Each row comes from the steps of one path. Every step used is in the known rows, and no mark comes twice. Write the path behind each row, first mark first.
Known rows
goni-sipa-ledire-bigador: [  7   8 -21 -14   2  -8   7  42 -28   0   0  15  19   2   3   0 -13   1
 -13  14  -7 -16  29  -7 -22  -6 -10   7   4  25   8   5 -10   6   5 -17]
sedos-sipa-mosomip-bigador-damodes: [-12  15  -3   4  -2 -13 -13  31 -23   3  -1  31  13  -4  10  -9  -5  14
 -10   7   3  -7  42 -16  -3  -6  -5  20  -4  21  -2  -5 -31  21   5  -5]
ledire-sipa-sedos: [-13   4  -8   1  17  -2 -14  33 -13   1   5  11  33  -3   4   2  -2  -5
 -11   5   6  11  22   3 -17  -6  -1   2   0  25  -1  -4 -20   1  11  -3]
nifi-sipa-ledire-bigador-damodes: [-15  12 -17 -11  -3  -4  -1  31 -28   1  -2  34  21  -3  -1   2  -5  15
 -12  16   0 -10  35 -12 -25 -10 -22  23   3  22   4   3 -17   8   9 -23]
kitog-damodes-bigador: [-16  13  -4  -3   6   6  -3   2  -8   0  -5  19   6   1   5 -15  -8   4
 -18   6 -24  -7  28  -2  -6  -3 -24  12  -4  27  -2   6 -12  14   9  -8]
goni-sipa-ledire-bigador-zilog: [  9  -2 -21 -11   5  -4   7  51 -29  -8   7   8  29   2   1   5  -9  15
 -14  15   0 -11  33 -16 -31  -9 -12   9   5  17  19   3 -16  11   6 -15]
zozul-nifi-sipa-ledire-bigador-zilog: [-17  -1 -14  -8   8   6   4  50 -25  -5   1   1  47  -2   2  -4  -8  17
 -12  16   1 -10  24 -42 -26 -13 -19  18  -5  16  28   6 -17  15   4 -16]
kitog-damodes-bigador-mosomip: [-12  21  -3  -4  13   8 -10  14 -10   0  -8  11   0   1   3  -5  -4 -15
 -19   4 -18  -2  28   5  -7  -3 -25   4  -1  21   8   4 -20  19   4  -6]
zozul-nifi: [-25   2  -2  -1   6   6  -3  11  -9   4  -5   2  15  -1   7  -1  -5  -1
  -7   5  -7   6  15 -25   7 -10  -6  13  -7  27  15   7 -20   4   2   3]
zozul-nifi-sipa-ledire-bigador: [-18   9 -14 -12   3   1   4  42 -26   2  -6   7  38  -3   3  -9 -11   3
 -12  17  -5 -14  19 -32 -18 -11 -17  17  -6  22  17   9 -11  11   4 -18]
zilog-bigador: [-24   4  -3  -3   4   1  -5  11  -7   6  -3  13  10  -2   8  -7  -8  -3
 -12   4 -15  -1  22   1   2 -11 -11   9  -5  24  14   3  -9  16   7  -3]
zozul-nifi-sipa-ledire: [-23   6  -9 -14   2   6   4  28 -26   2  -4   9  34  -5  -4  -3  -3   3
 -11   9  -4   5  24 -31 -13 -11 -11  11  -6  23  11  11 -26  14   2 -12]
zozul-nifi-sipa-mosomip-bigador: [-23   7   4  -3  10  -3 -10  28 -38   3  -4   9  34  -4  -1 -22 -14   1
 -10  13 -12  -9  31 -47  -6 -11 -11  17 -11  20  13   5 -25  17   5  -4]
kitog-damodes-bigador-mosomip-sipa: [-16  19  -4  -7  11  13  -7   9 -30   1 -17  13   1   4  -1  -6  -9 -21
 -19   3 -17  12  37   1 -14  -7 -25   2  -7  18  11   3 -16  22   7 -10]
zilog-bigador-mosomip-sipa-sedos: [-18   7  -4  -7  21   7 -13  32 -33   5 -12   7   3   1   5  -2  -9 -26
 -13   4   7  17  28  12 -22 -14  -8   0  -8  12  17  -5 -14  32   7  -2]
sedos-sipa-ledire-bigador-zilog: [ -7   4 -21  -5   2  -9   3  54  -8  -7   5   6  43  -5  16   2  -4  17
 -16  12   8 -15  35 -12 -16  -8  -9  10  -1  16  21   0 -16  11   5 -14]
ledire-sipa-nifi: [-15   8   4  22  10  -3  -1  28 -13   6   5   8  29  -4   5   3  -1  -3
 -10   5 -18  12  18 -16  -7  -6  -3   6   1  24   5   1 -20   4   5  -7]
kitog-damodes: [-17   9   0  -2   5   2  -7  -8  -3   0  -5  25   1  -2  -1  -5  -6   1
 -18   3 -10   3  27  -2   2  -1 -20  14  -5  29   4  10 -16   9   8   1]
mosomip-bigador-ledire-sipa: [ -2   5 -10  -8  -4  -4  -2  26 -22   3   9  18  22   0   1  -6 -11 -19
 -10  -1  -5   1  33  -7  -7  -9 -12 -15  -3  19  20  -3 -13   5   8 -18]
kitog-damodes-bigador-ledire-sipa-mosomip: [ 11  19  -9  -9   7   9 -19  36 -18   0   8  22  14  -2   2 -14  -5  -1
 -18   0 -12   7  24 -11 -23  -5 -25 -14   3  24  -4  -6 -33  22   3 -17]
kitog-damodes-bigador-zilog: [-15   3  -2  -1  10  10  -3  11  -8  -8   2  14  16   1   3  -9  -5  17
 -19   7 -19  -2  32 -12 -14  -7 -25  14  -3  21   9   5 -18  19   9  -6]
nifi-zozul: [-31  -7  13  -6   1 -10  -5  18 -18  -1   3  17  13  -3  11  -8   1  -3
 -15   6 -14   3  41  -9   8  -8  -6   6   1  28  -2  13 -19  -2  10   0]
sedos-sipa-ledire-bigador-damodes-kitog: [ -4   5 -25  -6  -6 -19   3  47 -17   3  -1  22  25  -7  24  16  -6  20
  -3  13  11  -9  28  -5  -8   0 -15  12  -3  26  -4  -6 -15  20   4 -18]
sedos-sipa: [-23  13  -3  -2  -2  -8  -4  24  -6   3  -6  13  23  -5   7   2   0   1
 -13   5  -3   2  36   0   9  -5   0   4  -5  26  12   5 -20   4   6  -4]
zozul-nifi-sipa-mosomip-bigador-zilog: [-22  -3   5   0  14   3 -10  38 -38  -6   4   3  42  -3  -3 -17 -10  15
 -11  14  -5  -5  35 -55 -14 -14 -13  18 -10  12  25   4 -32  22   6  -2]
zozul-nifi-sipa-sedos: [-26   4   4  -7  17   4  -8  33 -28   1  -6   8  24  -5  -4  -7  -3   3
  -9  13   3   5  21 -24 -16 -10  -5  13  -7  23  11   9 -22  17   7  -1]
zozul-nifi-sipa: [-32   7   4  -5   4   7  -3  20 -23   3 -10   7  26  -3  -8  -4  -3   1
  -8  10 -10   8  24 -30   0 -11  -9  12  -8  24  19  12 -21   8   5  -5]
zozul-nifi-sipa-mosomip: [-26  10   5  -4  12   5 -14  30 -29   3  -6   7  30  -5  -3  -8  -3   6
 -10  12  -6   6  24 -41  -5 -12  -8  13  -6  24   9   6 -38  12   1  -1]
damodes-bigador: [-24   7  -5  -5   7   0  -1  12 -11   2  -1   7  21   0  10  -8  -3   1
 -13  10 -24  -8  32  -5  -3 -11 -11   5  -1  26   4   2 -16  -1   8  -9]
bigador-ledire-sipa: [ -3   7 -10  -8  -1   2  -7  28 -13   3   8  15  18  -2  -1   8   1 -13
  -9  -4   0  18  25  -2  -5  -8  -9 -17   3  22  16  -1 -25  -2   4 -14]
bigador-mosomip: [-20  11  -4  -4  12  -1 -11  14 -10   2  -5   3   8  -3   3  11   4 -22
 -13   2  -2   8  33   3   6  -7 -10  -1   2  18  19   4 -28  -1   2   1]
mosomip-bigador-damodes-kitog: [-18 -10  -7   1  -1 -15   3   4 -26   3   1  24   9  -3  13   8 -10   8
   0  10  -6  -3  35 -12   4  -2 -16  14  -7  25   0  -2 -13  13   9  -4]
zozul-nifi-sipa-mosomip-bigador-damodes: [-23   9   3   1   5   1 -12  27 -41   2  -4  25  18  -2  -5 -14  -9  15
  -6  12  -4  -3  30 -46 -13 -12 -14  27  -7  20   6   0 -33  25   4  -7]
zilog-bigador-ledire: [-10   4  -5 -14  -3   4  -2  20 -11   5   5  18  -5  -2   6  -6  -6  -8
 -12  -1  -8   5  22   3  -4 -14 -14 -10  -3  20  22   1 -14  20   3  -8]
sedos-sipa-ledire-bigador-mosomip: [ -4  23 -22 -10   5 -11  -4  56 -10   1  -7   3  28  -5  16   6  -3 -17
 -17   8   8 -14  33   6  -9  -3 -10   0   0  16  21  -1 -18  12   0 -14]
mosomip-sipa-nifi: [-25   2   7  15   9  -1   9  10 -32   7  -5  13  10  -3   5  -2  -5  -5
 -10   8 -18  14  33 -22  -6 -10  -1  11  -6  20  11   7 -15   8   6  -4]
mosomip-bigador-ledire-sipa-nifi: [  2   6   1  13   1  -7   7  35 -26   6  14  16  16  -2   5  -8 -10 -14
  -8   2 -17  -1  26 -19 -13  -9 -10 -10  -2  19  19  -1 -12  15   4 -17]
goni-sipa: [ -6   8  -4  -8   3  -2  -1  21 -27   1  -3  15   8   2  -8   5  -4  -1
 -11   8 -11   6  32  -6  -4  -5  -2   3   2  27   9   8 -20   4   7  -5]

Write each row's path
[-20  13   5  13  18   4   5  30 -39   6  -9  -2  10   3   9  -2  -3 -20
 -13  11 -27   9  34 -13 -16 -14 -10   0  -2  14  16   0 -20  20   2 -12]	damodes-bigador-mosomip-sipa-nifi
[ -2   4  -3  -9  15  -5  -6  34 -31  -2   1  15   5   0  -5   1  -5   1
 -12  12   2   4  31   1 -23  -5   2   6   3  25   2   5 -21  13   7   0]	goni-sipa-sedos
[ -9   6 -22  -6  -1  -5   1  22 -13   1   1  28  11  -2  14   4  -5  14
  -9  11   3 -12  26  -7 -19  -8 -20  24   4  23  -1  -1 -17   5   5 -15]	sipa-ledire-bigador-damodes
[-19  11  -8  -4  12   1  -6  25 -28   3 -17   5  12   3   7   4 -10 -28
 -13  10  -1   2  35  -2  -5 -10 -14   3  -3  14  28   0  -8  -1   8  -9]	ledire-bigador-mosomip-sipa
[-10   7  -8 -15   0   3   3  21 -17   2   7  12   4   1   9  -6   0  -4
 -13   6 -18  -3  32  -3  -9 -13 -15 -13   2  22  15   2 -21   6   3 -15]	damodes-bigador-ledire
[-20  -6  -6  -1   1  -7  -2   5 -19   4   0  22   6  -4  10  22   1  13
  -1   7   0  14  28  -7   6  -4 -14  11  -2  27  -5  -1 -24   6   7  -1]	bigador-damodes-kitog
[-11   4 -21 -10   5  -9   5  24 -10   0   3  11  25  -3  16  -3  -9  -1
 -14  14  -4 -18  27  -7 -11  -6 -16  12   1  23   9   4 -10  -4   5 -13]	sipa-ledire-bigador
[-16  14  -8  -2  14  -5 -11  27  -8   1  -7   1  12   0  10   5  -5 -22
 -14  11  -3 -11  29   2   1  -7 -16   5   1  18  25   1 -14  -3   6  -5]	ledire-bigador-mosomip
[  9  12 -10 -11  13   9 -12  40 -18  -1   7  22   7  -1   2 -12  -6  -4
 -17   1  -4   5  19   6 -35  -5 -22 -12   0  23  -3  -5 -17  27   8 -17]	kitog-damodes-bigador-ledire-sipa-sedos
[-20   0 -17 -13   0   0   7   8 -31   2  -3  14  22  -1   5   1  -5  -6
 -12   5  -2  14  39 -10 -14 -10  -7   6  -5  21   6   4 -20   3   7 -12]	mosomip-sipa-ledire
[-15  -4 -11   2   3 -13  -3  19 -17   3  -4  21  11  -3  17  16  -8  13
   0  14  -1  -6  23  -8   1  -4 -21  17  -1  26   0  -3 -10   3   8  -7]	ledire-bigador-damodes-kitog
[  3   0 -10  -9   9  -7  -7  39 -26   1  13  18  19  -2   5  -9 -10 -17
  -9   3   8  -1  29   0 -24  -8  -9 -13  -3  19  13  -6 -12  12   9 -14]	mosomip-bigador-ledire-sipa-sedos
[-17   9 -15  -8  -1   3   1  39 -29   3  -8  25  22  -2   0  -1  -7  18
  -7  15   2  -8  19 -33 -24 -12 -22  28  -3  22   9   4 -18  20   3 -21]	zozul-nifi-sipa-ledire-bigador-damodes
[-12  19 -16 -15   8  -5  -5  44 -28  -1  -6   8  30  -3  -1   3  -3 -18
 -16  15  -2 -12  37  -5 -19  -8 -22   4   3  15  21   5 -17   5   5 -19]	nifi-sipa-ledire-bigador-mosomip
[ -9   4  -6   2  -1 -21  -8  36 -30   3   1  24  20  -7  18   4  -7  17
  -2   9   5  -4  39 -18   3  -1  -9  11  -6  23  -7  -9 -29  26   5  -3]	sedos-sipa-mosomip-bigador-damodes-kitog
[-24   9  -4  -6  10   5  -7  11 -29   3 -12   5   8   1   0  10   0 -28
 -12   3  -1  22  40   0  -1 -10  -7  -2  -4  16  22   3 -23   2   5  -3]	bigador-mosomip-sipa
[-20  -2  21  18   5 -11  -3  43 -24   3   9  13  28  -5   9  -5   1  -4
 -14   4 -23  10  28 -21  -4  -7  -3   2   4  27  -7   7 -20   8   8  -8]	ledire-sipa-nifi-zozul
[  2   6 -18 -17  -1  -5   6  27 -29   0   3  15  15  -1  -4   6  -5   1
 -12   7  -6   4  34  -7 -18  -6  -4   3   3  25   3   7 -25  10   3 -11]	goni-sipa-ledire
[  2   7  -3  -6   8 -12  -7  29 -41  -1   2  16  15   1  -2 -15 -15  -1
 -12  12 -12 -11  41 -22 -11  -7  -4   8   0  23   5   2 -25  12   7  -4]	goni-sipa-mosomip-bigador
[ -4  -5  18  10  -3 -15   4  49 -38   2  18  22  14  -3  10 -17  -7 -16
 -12   2 -22  -2  35 -25 -12  -9  -8 -13  -1  21   8   4 -12  19   7 -17]	mosomip-bigador-ledire-sipa-nifi-zozul
[-19  13   8  18   4 -10   4  33 -10   7  -1  11  17  -7  11   0   2   5
 -12   8 -14   1  29 -13   3  -4   3   8  -4  25  12   6 -20  16   2  -3]	sedos-sipa-nifi
[-15   8 -16 -15   7   7  -1  25 -32   6  -9   7  13   1   6   2  -8 -26
 -14  -2  -2  16  31   4 -19 -14 -12  -1  -7  12  19  -2 -16  30   3 -12]	zilog-bigador-mosomip-sipa-ledire
[ -7  17 -17 -16   9  11   0  17 -32   0 -12  14   8   3   2  -7  -8 -18
 -20   3 -12   9  37   0 -27  -7 -26   1  -6  17   5   2 -21  29   4 -18]	kitog-damodes-bigador-mosomip-sipa-ledire
[  2   4 -11 -10  10   0 -11  41 -18   2  12  16  16  -3   3   4   1 -12
 -10   1  12  16  24   4 -23  -8  -5 -15   3  22   9  -4 -25   7   6 -10]	bigador-ledire-sipa-sedos
[ 12  -1 -24 -12  -2 -14   7  43 -38   2   1  24  11   0   8  18 -11  19
  -2  15   3  -6  26 -10 -23  -2 -18  12   3  27  -7  -3 -15  19   5 -18]	goni-sipa-ledire-bigador-damodes-kitog
[ -3   8   7  12   8  -5   7  30 -32   4   1  13   2   0  -4   3  -4   3
 -10  10 -21   4  25 -18 -11  -7   1   9   3  26   9   9 -21  16   3  -4]	goni-sipa-nifi
[-26  -1  24  12  11  -6   0  35 -46   2  -5   9   1  -2   8  -2   2 -25
 -15   5 -17  18  43 -18  -6 -11  -4  -1  -1  18   9  10 -23  18   5  -3]	bigador-mosomip-sipa-nifi-zozul
[-24  12   3  -7  10  -3 -15  24 -29   0  -2  17  29  -7  -5  -7   2   5
 -15  11  -8   4  41 -21  -5  -9  -9   8   2  22   5   7 -36   1   7  -3]	nifi-sipa-mosomip
[-14  16 -14 -13  11   3  -4  52 -27   2 -10  -2  32  -3   1   0  -7 -16
 -13  14   1  -9  21 -24 -19 -10 -20   9  -3  15  27   5 -20  16   0 -18]	zozul-nifi-sipa-ledire-bigador-mosomip
[-14  12 -17 -11  -4  -9   3  33  -8   2   0  13  30  -7  10   2   1   3
 -13   4   2   1  36  -1  -5  -4  -2   4  -3  25   6   5 -25   9   3 -10]	sedos-sipa-ledire
[-27  -7  25  14   6 -14   3  28 -23   1   8  16   8  -5  15 -10   2   0
 -15   9 -26   1  34 -22   2  -7  -3   9   2  28  -3  14 -20   9   7   0]	sipa-nifi-zozul
[ -9   8  -7   4  10  -8 -15  28 -23   2   6  12  42  -3   7 -13 -12  -8
 -12   5  -8  -4  32 -19  -6  -8  -8   5  -3  22   2  -7 -24   1   9  -6]	ledire-sipa-mosomip-bigador
[  4  17 -10  -9   0  11  -6  26 -12   1   3  24   9   1  -2  -8  -6  -6
 -16  -2 -16   6  23   0 -19  -5 -25 -14   0  25   5  -2 -17  19   6 -22]	kitog-damodes-bigador-ledire-sipa
[-18   5  -4  -6  24   2 -12  24 -34   2 -10   6   6   0   2   7  -2 -25
 -11   7  11  20  37   5 -17  -9  -4  -1  -5  13  15   0 -25  11   8   2]	bigador-mosomip-sipa-sedos
[  1   4  -9 -11  10   4 -12  48 -18   5  10  17  12  -2   7  -5  -7 -11
 -11  -2   7  13  13  11 -26 -13  -8 -15  -2  20  12  -8 -13  28   7 -12]	zilog-bigador-ledire-sipa-sedos
[  0  10   2  10   3   3   1  45 -17  11  11  14   9  -3   6  -2  -6  -9
 -10  -3 -16  12   9  -7 -17 -14  -9 -13  -1  21  18  -3 -14  31   1 -16]	zilog-bigador-ledire-sipa-nifi
[ -1  10  -3  -7   9  -4 -12  31 -33  -1   0  13  11   0  -4   0  -4   5
 -12   9  -7   6  33 -16  -9  -7  -1   5   5  26   1   3 -37   8   3   1]	goni-sipa-mosomip
[-25   0  25  11  10  -2  -2  42 -44   6  -8  12  -1  -1  11 -10  -6 -25
 -16   2 -23  16  33 -12 -10 -14  -6   0  -5  15  13   5 -13  39   5  -5]	zilog-bigador-mosomip-sipa-nifi-zozul
[-15   3 -22 -12   2  -3   8  22 -30   1  -5  14  27   0  12  -5 -14  -6
 -13  13  -3  -5  34 -11 -18 -10 -14  11  -5  20  11   2  -5   0   9 -17]	mosomip-sipa-ledire-bigador
[ -6  -2  19   8   0  -5  -3  59 -27   6  14  21   9  -4  11 -13  -5 -10
 -13  -4 -22  11  18 -14 -15 -13  -9 -15   2  23   8   2 -13  35   4 -16]	zilog-bigador-ledire-sipa-nifi-zozul
[-16  -7  -3   3  14  -7  -9  21 -22  -8  12   6  30  -3  10 -13  -8  11
 -14  10  -5  -9  42 -30  -9 -10 -10  13  -2  14  16  -1 -31   7   8   4]	sipa-mosomip-bigador-zilog
[-31 -10  23  12   4  -8   7  24 -43   4   0  19   9  -2  11 -11  -3  -5
 -13   9 -24  14  42 -26  -5 -11  -1   8  -3  24   0  12 -15  13   9  -5]	mosomip-sipa-nifi-zozul
[-23  12  -6  -8  11   8  -4  21 -34   3 -13   1  15   5   4   0  -3 -24
 -13   7 -15  12  40  -1  -9 -13 -12  -4  -3  15  15  -1 -20   8   7 -12]	damodes-bigador-mosomip-sipa
[-19  -6  -6   0  -1  -5  -4  12 -17   8  -2  24   4  -3  13  13  -7  14
  -1   4  -5  10  18  -1   2  -8 -17  11  -6  26  -1  -4 -13  27   7  -2]	zilog-bigador-damodes-kitog
[-20  11   8  15  14   6   0  28 -34  10 -10   4   0   0   5   0  -8 -24
 -14   3 -17  17  23  -7 -12 -14  -8   2  -8  14  24   0 -13  35   2  -6]	zilog-bigador-mosomip-sipa-nifi
[ -5  12 -21 -11  11  -7  -2  35 -13   0  -2   2  20  -2  15   5  -3 -20
 -16   9   1 -14  28   1 -12  -7 -18   4   3  17  18   1 -18   2   1 -12]	sipa-ledire-bigador-mosomip
[ -4   8 -10  -9  -2   7  -9  35 -12   7   6  16  14  -1   1   0  -7 -13
 -11  -6  -5  13  16   4 -10 -14 -13 -17  -2  21  19  -5 -13  19   5 -16]	zilog-bigador-ledire-sipa
[-13   1 -19 -12  -3 -13   3  36 -35   2  -1  28  29  -6   7  13  -6  18
  -4  18   2  -7  33 -15 -19  -4 -25  15   0  24  -2  -1 -15  13   9 -21]	nifi-sipa-ledire-bigador-damodes-kitog
[-20  12  -3  -3  12   4 -12  22 -10   5  -7   4   4  -1   5   4  -4 -22
 -14   0  -8   5  23   9   1 -12 -12   0  -3  17  24  -1 -17  20   3  -2]	zilog-bigador-mosomip
[-19  -4  -7   3  10  -3  -3  25  -7  -7   5   5  28  -1  11   1  -5  11
 -14  14  -3 -11  31 -15  -6 -11 -15  14   1  17  26   2 -11  -5  10  -4]	ledire-bigador-zilog
[-22   7 -11 -16  -1  -3   4  20 -27   0   1  18  31  -6  -6  -2   0   2
 -14   9  -8   3  39 -12 -14  -7 -12   6   0  23   7  10 -24   3   8 -15]	nifi-sipa-ledire
[-23   5  -3   1  -2   5  -7   9 -11   6  -5  30  -4   0   5   1  -5  10
  -9   2  -7   7  21   2  -6 -13 -14  21  -3  23   4  -2 -16  24   8  -5]	zilog-bigador-damodes
